In the rows, zero is written as 128.
Known rows, with every step that occurs
nidasam/togor/visitu: [114 136 139 107 127 162 146 181 143 165 126 112 153 146  92 122  99 107
 126 127 100 136]
visitu/togor/faso/kuzev: [165 152 158 115 106 122 134 134 156 124  64 121 129 120 126 169 144 124
 142 108 145  80]
togor/nidasam: [167 130 147 133 124 133 137 158 161  75 104 115 130 141 110 181 134 119
 131 129 138 109]
nidasam/kuzev: [101 142 140 117 157 140 146 121 118 139 110 128 140 115 101 138 100 140
 123 126 137  96]
tufus/togor/nidasam: [196 129 141 121 160 117 142 144 171  69  93 131 134 153 102 209 117 129
 135 130 140 119]
faso/togor/mobe: [156 137 180 140 102 161 136 144 183 102 113  96 108 168 102 113 133 122
 129 133  89 145]
visitu/togor/mobe/kuzev: [166 127 155 146 132 126  94 100 146  72  87 143 123 130 123 123 101 128
 138 128  93  79]
rupem/togor/faso/kuzev: [168 154 160  94 119 133 150 163 143 152  66 114 129 149  99 202 125 144
 109 110 128 102]
visitu/togor: [155 129 122 129 124 123  98 114 139 109 138 141 129 118 161  98 163 115
 164 128 139 122]
kuzev/nidasam/togor/faso: [178 153 175 104 128 154 165 163 176 124  84 114  95 155 100 181 137 143
 110 104 104 110]
voli/togor/faso/kuzev: [152 153 161 119 102 134 147 165 143 168  49 121 112 148  94 192 109 128
 118 114 130  84]
visitu/togor/faso: [181 151 137 134 115 119 125 125 178 108 106 145 112 137 149 168 170 126
 154 120 151 124]
faso/kuzev/nidasam/togor/rupem: [171 131 194  96 127 131 147 163 132 114  77  56 102 119  91 110 124 135
 138 114 106 108]
rupem/togor/faso: [187 153 142 108 131 133 146 160 166 144 108 135 115 170 118 210 151 151
 112 119 130 152]
kuzev/nidasam/togor: [151 134 166  91 141 165 149 162 138 126 114 103 108 142  97 120 120 139
 107 109  79 102]
mobe/kuzev/nidasam/togor/rupem: [176 127 190 110 147 126 140 148 132 100  91  72  99 125  97 111 102 139
 136 119  94 111]
tufus/togor/mobe: [183 127 151 127 143 125 120 119 169  90  85 140 116 157 106 162 126 142
 131 132 113 131]
faso/togor/mobe/kuzev/nidasam: [150 136 164 121 141 148 131 138 133  57  71 110 114 140 105 156  72 138
 104 117  47  57]
nidasam/togor/faso: [179 151 178 118 123 149 164 151 190 149 105 117  98 160  96 161 145 139
 118 111 124 142]
mobe/kuzev/nidasam/togor/visitu: [116 136 142  95 145 160 147 180 124 130  95 114 155 137  89 148  59 117
 109 118  64  84]
tufus/togor/nidasam/kuzev/faso: [162 139 171  78 152 136 139 136 152  73  54 119 123 135  72 232  92 134
 122 108 105  68]
mobe/kuzev: [131 124 137 135 155 119 122 106 115 110 107 140 134 123 116 134  67 134
 114 124 100  89]
faso/togor: [132 137 157 128 123 152 153 146 162 136 149  91 124 158 114  99 114 114
 129 129 100 158]
mobe/kuzev/faso/togor/nidasam: [181 136 191 113 121 152 146 162 182  54  85  85 119 164  78 191  89 109
 120 116  78  94]
tufus/togor/nidasam/kuzev: [156 143 147 113 183 131 156 133 153  94  82 130 145 136  80 203  92 143
 129 127 144  89]

Rows
[142 137 177  97 108 158 143 150 163 113 119  85 111 158  99 133 110 110
 122 113  73 136]
kuzev/faso/togor
[150 125 161 147 138 130 113 108 138  84  81 135 122 135 104 141  78 137
 115 126  86  83]
togor/mobe/kuzev
[164 136 196 115  91 165 128 149 186  84  90  87  97 168  89 139 128 118
 124 120  66 125]
kuzev/faso/togor/mobe
[162 153 148  79 129 138 150 172 121 108  46 112 123 134 108 221 115 151
  98 102  94  58]
rupem/togor/faso/kuzev/nidasam
[180 154 179 108 144 149 163 152 170 113  74 120 100 153  94 186 106 149
 103 102  90  90]
mobe/kuzev/nidasam/togor/faso
[173 128 174 105 115 132  89 110 145  57  58 131 107 131 107 166  99 124
 129 106  65  60]
visitu/togor/mobe/kuzev/faso
[176 126 174  97 139 126 108 108 147  64  46 134 109 143  86 198  71 137
 113 107  60  70]
tufus/togor/mobe/kuzev/faso
[ 98 139 129 121 116 156 152 178 147 145 135 100 164 153 109 129  89  94
 133 137  96 146]
faso/togor/visitu
[154 136 199 105 122 130 150 146 153 104  97  50 103 134  89 122 110 120
 151 122 106 141]
nidasam/kuzev/faso/togor/rupem
[158 142 170  86 127 145 121 140 150  65  64 116 120 121  92 198 120 121
 137 106 109  58]
visitu/togor/nidasam/kuzev/faso
[122 138 139  93 127 133 139 153  97  98  59 106 131 108 115 170 100 135
 108 107  93  42]
faso/kuzev/nidasam
[129 130 129 113 158 125 126 126  96  74  79 131 127 114 123 169  68 143
 103 114  72  47]
mobe/kuzev/nidasam
[161 153 188 100 115 147 165 155 164 155  64 101 117 141  84 163 120 136
 114 102 123  94]
nidasam/togor/faso/kuzev
[171 150 157 104 139 112 156 130 155 132  49 128 129 138  99 208 105 140
 122 108 138  93]
tufus/togor/faso/kuzev
[178 123 149 138 118  97 104 122 141  94 121  96 113 108 153  91 167 118
 187 136 154 148]
visitu/togor/rupem
[155 147 151 100 164 152 149 165 143 112  98 117 142 146  80 197 111 147
 116 126 133  99]
rupem/togor/nidasam/kuzev
[171 139 170 132 121 153 157 171 187  82 121  87 125 164  97 159 125 109
 132 132 116 132]
faso/togor/nidasam
[127 146 182  89 125 165 154 143 159 120 107  84 116 150  80 140  91 120
 119 112  77 113]
nidasam/kuzev/faso/togor
[112 139 137  92 131 165 149 191 129 140 105 109 151 140  96 146  93 113
 117 120  78 103]
kuzev/nidasam/togor/visitu
[169 130 193 111 106 124 139 149 160  98 106  50  98 139 105 117 125 112
 154 124 101 158]
kuzev/faso/togor/rupem
[170 135 188 111 117 171 134 157 167  96  84 102  95 157  87 126 138 139
 113 117  72 101]
kuzev/nidasam/togor/mobe
[157 153 145  97 118 127 135 151 129  87  47 117 121 112 128 193 128 134
 124 103 106  39]
visitu/togor/faso/kuzev/nidasam
[137 147 153 125 147 153 148 166 141 128  82 123 125 146  74 185  92 131
 128 133 136  81]
voli/togor/nidasam/kuzev
[152 133 171  96 158 159 144 146 129 115 101 108 112 138  90 125  82 143
 100 106  61  78]
mobe/kuzev/nidasam/togor
[142 151 149  97 123 132 152 156 123  95  39 111 120 118 113 207 109 140
 106 101 102  44]
togor/faso/kuzev/nidasam
[165 127 186 133 141 151 125 121 156 107  89 119 113 150  83 116  79 139
 109 120  74  92]
nidasam/togor/mobe/kuzev
[160 130 176 135 119 121 146 147 158 114 131  57 109 139 116  89 128 117
 158 139 126 174]
faso/togor/rupem
[170 129 200  93 120 151 114 127 152  82  59 112  99 146  72 163  82 131
 106 101  48  70]
nidasam/togor/mobe/kuzev/faso
[134 143 152 122 153 145 151 144 145  97  90 117 140 126  86 181 105 135
 128 128 142  81]
togor/nidasam/kuzev
[167 139 197 101 110 171 138 164 159 101  61  92 101 149  77 132 127 138
 108 112  69  77]
faso/kuzev/nidasam/togor/mobe
